Each row was made from one small tree. Brackets hold a mark, then the marks that hang from it, in the order of their numbers. Every link used is in the known rows. Write each row's tree.
Known rows:
(J_996 (J_26 (J_324 (J_844 (J_897 J_533 J_551))))): [ 11.9   6.1 -10.8  10.9  11.3  14.7 -11.6   9.7  29.8   7.4  37.1  -8.6
   4.0   3.8   7.2  20.3  -6.6 -23.3  -1.5   5.7   4.7   5.6  -2.2  16.8
 -11.6  -4.2  35.1   5.3 -15.5  25.6]
(J_501 J_844): [ 14.2   0.0  -1.3   7.5   4.5  -8.9  -5.2   5.6  16.0  -6.6  -0.5   0.3
  16.0  12.7   2.8  -6.0 -11.3  12.1  -8.5 -17.0  -2.6   0.8   9.4  -4.4
  -1.5  14.4  14.7  -8.3  -4.3  -4.0]
(J_324 (J_26 J_996) J_844): [  6.0 -14.6  -7.1  12.0  24.2 -22.2 -14.0  20.7  35.4   9.5  16.4  22.0
  17.9  -7.6  12.8 -32.5 -18.2  -9.5  -9.7  -1.4  16.8   2.4 -23.2   4.7
   4.1  13.3   5.9  -0.9  -5.3   4.7]
(J_353 (J_501 (J_844 J_324 J_533 (J_897 J_551)))): [ 29.1   9.2  22.5  19.6   4.4   7.8 -10.5 -12.0  31.5 -10.8  35.0   0.6
   9.5   1.2   2.0 -14.1 -31.9 -10.2   9.7   5.4 -21.3  -1.5  21.4  -7.9
 -33.4   1.0  12.6   0.0   4.4   1.4]
(J_897 (J_533 (J_26 (J_324 J_844)))): [  3.8 -23.1 -27.5   3.7   5.6  31.5   1.1 -12.5  -5.9  10.4  -8.0  -5.2
  15.8  -0.6   8.4  16.6  14.6  -9.7   0.2   2.5   3.2   7.7 -12.0  -0.2
 -13.0  12.2   7.9   7.3  -5.3  17.0]
(J_324 (J_26 (J_996 (J_897 J_551))) (J_353 (J_501 J_844))): [ 17.5 -16.2   0.4  23.2  20.6  28.1 -20.9  -6.7  60.8   4.2  13.7   8.7
  25.2  -5.4   3.2 -30.6 -14.7 -22.6 -11.0   4.5  15.4   8.4  -6.3 -10.0
 -25.4  13.9  32.4  -2.1   3.1  -1.7]
(J_353 (J_501 J_844)): [ 24.4   2.5   9.5  13.1  -6.2   0.3 -12.3 -10.7  16.4 -11.7  19.5   6.1
   7.9   8.7  -9.0  -8.5 -10.9   6.2  -2.5   3.3 -15.5   7.5   1.1  -3.0
 -16.1   5.1  15.8  -3.4  -7.1 -14.2]
(J_26 (J_324 (J_844 J_533)) (J_996 J_897)): [  5.9 -37.9  -9.4  18.1  -8.5   8.1  -4.9  37.9  24.6  -4.8  13.6 -18.7
  26.9  -2.9  38.1   0.5  -2.8 -27.3  38.3  13.9  27.9  -0.9   9.8  12.2
 -11.5  -9.8 -17.1  -9.0  -0.3  13.6]
(J_844 J_501): [ -8.4   1.8  10.2   2.1   6.0  25.9   8.1 -15.8   8.6  -5.8  -7.7  -1.3
  12.4  -3.9  -0.6 -10.9   0.2  17.9  -2.2  -0.8 -14.5  -5.3   7.0  -2.7
 -28.0 -11.1  -6.9   8.4   6.1  -2.3]
(J_551 (J_897 (J_533 (J_26 (J_324 J_353 J_844) J_996)))): [ -2.1   0.1 -11.5   3.4  22.9  18.4   2.6  -0.3   1.2   6.3  -0.9  -6.1
  26.9  -4.8  13.3   0.5  11.8 -32.3  23.2   8.4  10.3   8.5  13.9  -7.7
  -4.6  23.4  27.8  -0.7 -16.0  -9.3]
(J_353 (J_501 (J_844 J_897))): [ 21.4   0.0  16.7  12.0  -9.0  -1.6  -9.9  -8.7  23.1 -11.4  26.4   4.9
   8.9   8.2  -9.8  -9.5 -19.2   4.9  -3.4   1.6 -17.9   3.0   3.3  -6.6
 -20.2   8.9  12.1  -4.6 -12.4 -12.0]
(J_533 (J_26 (J_324 J_353 J_844))): [ -6.1 -34.3 -17.7  19.1  12.1  13.8 -10.5  -8.5  18.3   6.8  15.0  -2.9
  33.9  15.1  16.3   5.6  18.0 -24.5  36.5   2.1   3.0  13.6 -17.8   1.3
  -7.6  18.3   3.4 -13.4 -12.6  11.8]
(J_353 (J_501 (J_844 (J_897 J_533)))): [ 23.7   0.0  10.9  10.8  -8.4   8.6  -8.1 -11.9  19.6  -9.9  20.5   3.3
   7.4   2.7 -11.2  -5.5 -17.9   5.6 -11.0   1.5 -17.6   3.5   2.6  -7.4
 -23.7   9.8  16.5   1.3 -11.4  -8.8]
(J_26 J_324 J_996): [  3.8 -26.9 -12.6   0.5 -11.3  -3.1  14.3  26.5   9.4  15.2   1.0 -21.8
  24.7   9.4  21.7   9.1 -16.3 -21.2  19.5   8.0  26.4   1.6   4.5  -6.3
 -12.2 -14.1 -16.4 -16.9   6.0  25.1]
(J_897 J_533): [  8.1   0.4 -15.4  -4.2   2.3  29.5   5.3  -8.1 -11.1   6.0 -17.7  -3.5
  -4.1 -15.9  -4.0  11.8   4.8   1.4 -22.8   0.2   0.1   1.5  -2.3  -2.1
  -9.5   2.8  13.3  16.1   2.5  10.0]
(J_897 J_551): [ 11.3  20.3  -8.7   4.3  16.8   7.5  -7.1  -5.9  12.7  -0.6  -3.5  -3.3
   0.3  11.5   2.5   1.8  -9.7 -13.1   2.7  10.9   4.9   3.1  10.3 -10.1
  -7.7  -8.8  20.4  11.4  10.5   8.9]
(J_897 (J_533 (J_26 (J_324 J_353 J_844) J_996)) J_551): [ 19.2 -13.0 -36.1  12.6  28.9  45.5  -6.1  -9.5  13.7  14.3 -17.4 -15.1
  24.2   4.3  10.3  14.1   6.4 -34.3   1.8  14.3  15.0  13.9  -7.1 -17.9
 -25.9   3.0  30.5  12.5   7.9  30.1]
(J_501 J_353 (J_844 J_551 J_897)): [ 19.5   0.5   3.3  12.2  17.8  -3.5 -24.4  32.2  27.1 -35.6  11.9 -14.5
  29.6  15.0  -1.4 -24.2 -25.4  18.5  -1.5 -16.8 -18.6  -6.7  32.9 -20.2
  -4.7  19.1   9.0 -17.9  10.4  12.0]
(J_897 (J_533 J_26 J_324)): [ -5.1 -18.4 -26.9   0.4  17.7  24.3   7.6 -23.5 -15.9  -3.6 -21.0  -6.0
  10.2   0.2  11.4   8.1  15.6  10.2  -1.3  -0.5  -7.1  12.3 -21.9 -15.2
 -20.8  23.2   6.6  -4.2   7.5   8.2]
(J_844 (J_324 J_26) J_501 J_551): [-15.7  23.1  24.1  -3.4  31.8  27.2   8.2 -10.2  32.0   6.8  24.4   3.6
  21.3 -13.8  14.4 -59.1 -14.4   9.3  19.9 -15.1 -26.4 -13.9  39.2  -1.5
 -42.6 -30.5  -9.1  25.5  44.9  23.5]
(J_324 J_353 (J_844 J_501 (J_533 (J_26 J_996)))): [  9.6 -21.5   5.4  40.7  38.5  39.7 -20.3  -6.2  40.5  -6.5   7.7   1.4
  37.5 -30.1   9.9 -20.8  19.7 -23.6  22.3   2.3 -13.9  11.9 -15.7   0.9
 -28.8  16.1  11.1  -2.6  -1.6   1.8]
(J_353 J_501): [ 14.6   2.8  10.5   7.8  -9.4   5.9  -8.6 -14.3   5.6  -6.6  19.2   6.0
  -3.3  -0.1 -11.0  -4.3  -2.8  -2.8   3.5  15.4 -13.7   6.6  -5.8   0.3
 -14.6  -5.0   5.5   2.8  -4.1 -11.5]
(J_324 (J_26 (J_996 (J_897 J_533 J_551))) (J_844 J_501)): [  1.5 -14.2  -7.1  14.9  30.0  17.8 -14.4   6.3  45.4  -1.4   3.4  16.4
  22.2 -10.5  17.2 -37.2 -11.6   0.2 -12.5   3.1  13.0  -3.8  -9.6   4.6
 -21.6   1.8  10.4  18.4  -0.2   2.4]
(J_897 (J_533 (J_26 J_996) J_324) J_551): [  9.0  -7.9 -35.2   3.7  35.8  30.5   4.6 -18.3  -3.9  -0.5 -30.6 -15.9
  14.9  10.4  15.2   6.1   4.1  -8.8  -2.6  13.1   6.0  15.2 -14.5 -31.9
 -32.0  10.6  20.9   1.1  21.6  19.8]
(J_897 (J_533 (J_26 J_996) (J_324 J_353 J_844)) J_551): [ 13.1  -8.1 -37.4  18.8  50.2  32.6 -10.1 -15.3  16.8  -4.4 -22.1  -9.9
  22.8   0.8  16.7  -1.9   8.9 -19.6   7.6  11.1   1.4  22.1 -23.8 -27.0
 -29.7  20.3  37.8   2.5  11.4  20.1]
(J_501 J_353 (J_844 J_533 J_551)): [ 32.8   3.4  -1.1  20.7  22.1  10.0 -26.0  27.3  15.9 -35.5   3.5 -15.8
  30.9   0.4   5.3 -18.2 -12.6  13.2   2.6  -9.6 -15.8  -1.2  37.6 -11.8
  -7.0  14.3   6.4 -16.6  31.3  10.5]
(J_897 (J_533 (J_26 J_996))): [  7.8 -31.0 -18.8  -2.7  10.7  36.8   7.9  -7.7 -18.0  14.1 -27.9 -12.4
   9.5  -6.4  -2.1  10.3  19.7  -8.7 -21.3   3.0   7.8   5.0 -15.2 -15.9
 -17.9   7.9   0.1   3.1   4.9  10.4]

Which tree is each row?
[ 27.3  -0.8  19.8  16.9  -8.7   7.0  -8.4  -9.6  22.2 -12.0  28.7   2.2
  10.5  -2.5  -6.3  -6.1 -19.6   1.8  -2.0   4.5 -18.5   3.0   8.9  -4.8
 -26.3   9.2   6.8  -5.1  -2.7 -11.1]
(J_353 (J_501 (J_844 J_533 J_897)))
[  9.4   6.4  -5.7  12.5  10.5   5.1 -13.0  12.3  33.5   5.4  43.3  -7.8
   5.5   9.5   8.4  16.1  -8.0 -23.7   6.8   5.6   4.5   5.3  -1.6  17.5
  -8.8  -5.5  30.4   0.1 -17.1  21.5]
(J_996 (J_26 (J_324 (J_844 (J_897 J_551)))))
[ 13.2  -2.9 -35.0   2.7  17.1  44.1   0.7 -22.7   0.9  13.1 -16.1 -12.3
  14.6  12.8   8.0  22.8   4.9 -20.6  -1.4  13.1  10.1   9.1   1.8 -13.8
 -24.3   0.2  25.6  17.4  11.9  26.9]
(J_897 (J_533 (J_26 J_324)) J_551)
[-13.1  15.4  26.9   3.1  29.8  14.0  -1.7   5.6  53.7  13.4  48.0   0.5
  18.3 -20.4  11.2 -52.5 -27.2 -22.0  24.2 -19.7 -18.7 -10.8  32.2  -8.0
 -27.2  -4.3   5.7  13.2  25.7  33.4]
(J_844 (J_324 J_26 J_353) J_551 J_897)
[ 29.6 -24.0   1.7  27.8  36.5   7.1 -23.0  20.7  17.1 -26.4   2.5 -18.4
  33.2  14.0  19.6 -16.4 -27.2  -8.1   9.3  -8.3  -8.7  -8.6  27.0 -19.6
 -15.8  20.5  -2.7 -34.4  18.8  21.9]
(J_501 J_353 (J_844 J_324 (J_533 (J_26 J_996))))
[ 20.9  11.1  13.4   8.6  11.2  13.6  -9.8 -12.4  13.3  -7.6  25.9   0.0
  16.9   4.3  -1.3 -24.7  -2.3  -6.0  16.3   0.3 -23.7   5.8  23.2  -7.8
 -25.2   1.9  20.5   5.5   5.4  -8.6]
(J_353 (J_501 (J_844 J_324 (J_551 (J_897 (J_533 J_26))))))
[ 10.2  15.2 -33.7   0.5  32.6  20.3   4.5 -15.9  12.6   0.7 -21.0  -2.6
   6.7  -0.3  15.3  -1.7 -19.7  -1.2 -15.4   9.3   8.6  11.1  -6.7 -21.7
 -26.7   7.5  31.6  11.9  24.9  23.1]
(J_897 (J_533 (J_324 (J_26 J_996))) J_551)
[ 13.1  15.5 -35.4   8.0  39.9  12.1  -5.5  -9.8  20.9  -4.0 -13.0   3.9
   9.7  -3.1  18.9  -7.6 -19.1  -3.7  -9.3   9.0   6.0  13.7 -12.6 -15.2
 -21.9  11.8  37.9  14.3  16.6  21.5]
(J_897 (J_533 (J_324 (J_26 J_996) J_844)) J_551)
[  8.6  -0.6  -6.2  16.1  13.7  13.4 -17.4  13.3  27.7  -5.9  35.3  -8.6
  10.5   7.8   7.8  12.2  -2.7 -11.6   5.6   4.9  -1.8   3.6  -1.4  19.2
 -10.3  -5.1  24.3  -5.7 -14.0  19.7]
(J_996 (J_26 (J_324 (J_844 (J_501 J_353)))))
[ -2.8 -33.9 -12.6  14.0   1.9  23.5  -4.5 -20.0  11.9   9.6  13.4  -7.0
  29.8  17.7   9.4  10.1  16.0 -23.2  31.4   7.4   1.0  13.1 -13.5  -4.4
 -18.2  12.4   0.0 -14.4  -5.8   9.0]
(J_533 (J_26 (J_324 (J_353 J_501))))
[  2.3 -17.8  -4.3  12.0  24.0  15.6  -5.1   1.1  42.0  21.6   2.3   8.3
  22.2 -16.5   2.9 -23.5 -12.6 -23.4 -15.9  -3.8  19.5   6.4 -17.2 -10.2
 -11.1  14.9  16.6  -7.4   7.7  12.0]
(J_324 (J_26 J_996) J_353)
[ -1.6  25.4   5.7   8.7  27.6  12.8 -10.4   7.4  18.5 -14.6  14.4   6.5
  22.8 -19.9   6.1 -34.3  14.3   4.3  23.4  -1.7 -22.0   4.2  19.0   7.3
 -11.8  -2.2  17.8  24.8   0.6 -11.0]
(J_324 (J_844 J_501 (J_551 (J_897 J_533))))
[ -0.6 -29.0 -10.6   9.7  -6.7   4.0  -6.7  44.6  26.3  -4.9  16.1 -19.8
  29.0   3.1  33.0 -12.9   5.1 -20.8  42.5   8.6  23.5   1.0  13.7   9.2
  -7.6 -17.1 -12.1  -1.9   3.2  15.0]
(J_26 (J_324 (J_844 J_551)) (J_996 J_897))
[  6.9 -23.7   4.2  18.1  12.5  30.0 -15.7  -7.0  48.9   8.4  15.2   9.7
  17.3 -15.7   1.0 -28.2  -6.4 -24.1  -8.0   8.7  14.7   6.9 -14.8  -4.5
 -21.6   9.6  17.5  -1.7   2.0  -2.9]
(J_324 (J_26 (J_996 J_897)) (J_353 J_501))
[ 11.6  -9.7  10.0  29.1  38.1  15.3 -18.9  22.8  67.6  10.0  37.7  10.3
  37.3 -44.7  11.6 -48.3 -11.2 -31.0   6.3  -5.7   1.5   8.3  -5.1  -1.1
 -19.4  19.3  13.2   3.6  15.8  15.8]
(J_324 (J_26 J_996) J_353 (J_844 J_533 J_551 J_897))
[ -1.4  -5.0  -2.8  16.4  29.5   9.9 -18.5  -0.3  47.4 -11.6  21.0  23.2
  23.0 -12.1   6.1 -31.3 -32.6  12.5 -19.0  -5.9 -10.2  -8.4 -10.1   1.9
 -18.1  22.6  12.1  11.3 -11.3  12.6]
(J_324 J_26 (J_844 (J_501 J_353) (J_897 J_533)))
[-11.0  24.4  -9.8  -8.3  21.2   0.4  10.9  -9.9  -3.1  -4.2  -1.6   4.9
  11.2  -6.0  16.1  -7.0  -7.1  -4.2  10.4   4.1   3.0   4.9  17.9  -7.5
  -4.3  26.7  28.6   1.7  -3.8 -15.3]
(J_551 (J_897 (J_533 (J_324 J_26))))
[ -5.2  -6.4  -0.9   7.9  17.1  61.5  10.2 -30.1  30.6   3.8  -3.2 -13.4
  27.8  -0.4   1.7   2.6 -12.0  -4.6  -3.1   3.4 -13.0  -4.5  10.5 -21.9
 -56.0   0.9  11.3  17.1   2.1  22.1]
(J_844 J_501 (J_897 (J_533 (J_26 (J_324 J_353))) J_551))
[  7.3  -7.8  15.1  13.1  24.1  -5.5  -3.3   9.0  52.4   5.3  23.1   1.0
  26.7   3.9  13.3 -29.9 -42.7 -10.7  -3.5 -25.7  -2.1  -9.3  16.9 -14.0
 -19.9  18.8  16.1 -13.5  -2.7  18.7]
(J_501 (J_844 (J_324 (J_26 J_996) J_353) J_897))
[  7.4  -9.1  -2.9  19.8  38.5  18.0 -18.6  20.3  63.7  13.3  25.5  11.8
  32.9 -37.4   4.1 -46.6  -9.5 -23.9  -6.2 -10.4   2.4   9.0 -13.8  -5.3
 -15.4  19.6  27.8  12.2   3.3  19.9]
(J_324 (J_26 J_996) J_353 (J_844 J_551 (J_897 J_533)))
[ -8.2  37.7  22.1   2.9  37.8  13.9  -3.3   8.8  24.0   1.6  31.2  -8.6
  19.2 -18.5  15.0 -44.9   2.6 -33.9  54.1  -9.0 -19.1  -1.6  52.1  -4.2
 -11.7 -10.3  22.6  12.5  22.8   8.4]
(J_844 (J_324 J_353) (J_551 J_897))
[ 10.6  22.0 -36.4  15.9  45.2  23.3 -12.7 -20.6  33.2  -5.8  -8.0   8.1
  12.1  -9.1  16.3  -7.3 -14.3  -8.8  -2.7   6.1  -0.6  17.2 -14.0 -12.2
 -21.6  19.7  52.6  17.0  12.0  22.1]
(J_897 (J_533 (J_324 J_26 J_353 J_844)) J_551)
[  5.8   1.7 -35.6   4.1  34.1  31.2   1.2 -29.8  -3.1  -4.3 -23.7  -9.2
  11.0  11.8  14.1   9.4   5.5  -3.0   1.3  10.5  -2.1  15.5 -11.9 -24.8
 -28.7  14.5  27.8   7.1  18.0  17.1]
(J_897 (J_533 J_26 J_324) J_551)
[ -9.2  25.8  -8.3  -7.6  19.1   2.0  11.1  -7.4 -10.0  -9.2  -5.1  -1.5
   8.8  -6.1  14.4  -2.0  -1.1  -5.0  16.5   5.7  -1.0   5.6  20.4  -8.6
  -3.5  22.9  27.7   0.8  -6.0 -16.7]
(J_551 (J_897 (J_533 J_324)))
[ 12.3 -15.4  -2.2  39.8  33.2  22.7 -27.9  -2.6  35.4  -5.5  18.4   6.5
  25.8 -26.7   9.7 -10.7  20.3 -32.5  26.1   1.5  -9.2  15.7 -18.6   8.0
  -6.8  26.5  20.0  -4.3  -8.6   1.1]
(J_324 J_353 (J_844 (J_533 J_26)))
[ 24.6  18.4   9.2   6.1   0.5  11.0  -9.4  -7.4  12.0 -11.2  19.8   1.8
  13.4  -1.1  -8.7 -17.1  -1.4   3.9   3.4   3.0 -19.7   9.3  19.8  -5.4
 -18.3   2.7  25.1   8.5   2.8 -17.3]
(J_353 (J_501 (J_844 (J_551 (J_897 J_533)))))
[ -4.7 -23.6  -2.0  -2.5   5.4   3.7   0.5   9.7  21.3  10.8   0.2   6.6
   8.9  -1.0  12.2 -21.6 -11.1  -3.4 -17.0   1.0  26.9  -6.3  -4.5  -2.3
  -6.9   2.7  -7.5  -1.5   9.4   1.0]
(J_324 (J_26 (J_996 J_897)))
[ 10.2 -15.9   4.1  36.3  43.0  29.1 -16.8   0.6  64.0   7.5  15.2  16.5
  39.2 -39.5  14.4 -39.2 -10.6 -20.7  -1.6  -0.6   3.2   7.4 -16.5   3.2
 -29.8  16.8  15.2   1.9   8.2   8.9]
(J_324 (J_26 J_996) J_353 (J_844 J_501 J_533))
[  7.6 -26.3 -15.4  11.2  -1.5 -14.2   0.5  35.5  21.5   8.0  11.8 -12.6
  28.9   6.1  25.6   0.2 -15.1 -24.9  28.1   7.9  22.3   5.2  -4.8   2.5
  -5.0  -7.5  -8.2 -14.0  -6.3  22.7]
(J_26 (J_324 J_844) J_996)
[ -5.0 -19.5 -27.6   7.7  24.3  35.0   2.8 -27.0  -4.4  -2.6 -20.1  -6.6
  15.3  -6.4   9.5   6.1  19.3  -0.2   1.3  -1.6  -8.7  16.2 -24.6 -16.3
 -23.7  28.5  16.9  -5.4   5.8  10.3]
(J_897 (J_533 J_26 (J_324 J_353)))
[-17.2  -3.8  -7.8  10.5  31.8 -11.3  -4.8   6.6  34.3 -23.0  12.2   9.3
  27.2  -3.8  33.1 -47.9  -6.5  23.8  24.6  -3.6  -8.0   8.5 -11.6  -3.7
 -23.0  11.6  -0.8  -5.7  19.4  -0.9]
(J_533 (J_324 (J_26 (J_996 J_897)) (J_844 J_501 J_551)))
[  7.1  21.6 -34.1   0.8  31.4  20.7   2.3 -23.4  13.4  -2.0 -16.0   2.4
   4.3   0.7  14.8   0.8 -18.9   2.8 -12.7   7.8   3.2  10.8  -4.8 -17.0
 -24.4  10.6  36.6  16.0  22.3  21.0]
(J_897 (J_533 (J_324 J_26)) J_551)
[ -1.4   5.4   0.0  11.7  32.4  15.6 -19.1   7.8  47.8 -12.2  27.0  18.4
  28.1 -19.0   4.2 -46.9 -20.6  15.8  -9.6  -8.5 -18.3  -5.4   3.3   1.0
 -21.7  12.0  10.5  20.6   7.5  14.8]
(J_324 J_26 (J_844 (J_501 J_353) J_551 (J_897 J_533)))
[ -8.8 -29.8 -10.5   0.5  -4.2  45.4  -7.6  -8.3  -6.5 -11.1 -15.4  -9.3
  -1.8  -0.6  10.0   5.6  31.9  -0.3  -0.7   4.6   9.4  -5.3   4.4   5.2
 -10.1   4.4  -0.4  13.9  -4.8  -8.4]
(J_996 (J_897 (J_533 J_26)))
[ 18.9   3.2  21.9  13.2  -0.9  -3.0  -9.8  -8.7  28.1 -10.3  34.2   3.9
   7.5   8.1  -2.7 -17.6 -28.6  -1.8   7.3  -1.8 -22.1  -2.6  11.9  -6.2
 -24.4   3.2  11.5  -3.5  -8.7  -3.0]
(J_353 (J_501 (J_844 J_324 J_897)))
[ -6.3  11.6  -8.0   2.0  24.9  17.7   4.1 -22.0  -4.5  -8.1   0.1  -1.4
  18.9  -2.8  10.3  -3.4  11.6 -15.0  24.3  10.0  -6.5  13.3   8.8 -13.8
 -13.3  31.4  31.8  -4.1  -9.4 -20.4]
(J_551 (J_897 (J_533 J_26 (J_324 (J_353 J_501)))))
[ -7.1   1.4 -18.4   8.6  18.6  36.7 -12.7 -12.9  24.4 -25.0  -9.4   0.9
   3.2  -0.1  24.3 -11.5   4.3   8.6   5.7   9.0   4.3  -1.4   8.1   2.4
 -23.3   2.6  22.5  23.5   6.0  -1.1]
(J_996 (J_897 (J_533 (J_324 J_26 (J_844 J_501))) J_551))
[  8.9   0.6   2.3  23.0  13.2  16.3  -1.5 -15.4  13.3 -15.9  10.8  -3.5
  11.9 -23.6  17.5  -2.4  -2.4  -4.9  24.1   9.5 -14.4  13.4  -2.7  -4.0
 -27.0  16.2   2.5 -14.3  22.2   0.5]
(J_844 (J_533 (J_324 (J_353 J_501))))
[  6.0 -17.6   8.2  23.1  15.1  -1.1 -14.3   7.0  20.6  -7.8  27.5   5.6
  16.3 -13.5  11.4  -9.1   0.3 -13.8  17.9   2.4 -10.5   1.7  -9.0   5.0
  -8.4  21.4  -6.1  -3.8 -11.8  -0.1]
(J_324 (J_844 (J_533 J_26) J_897))
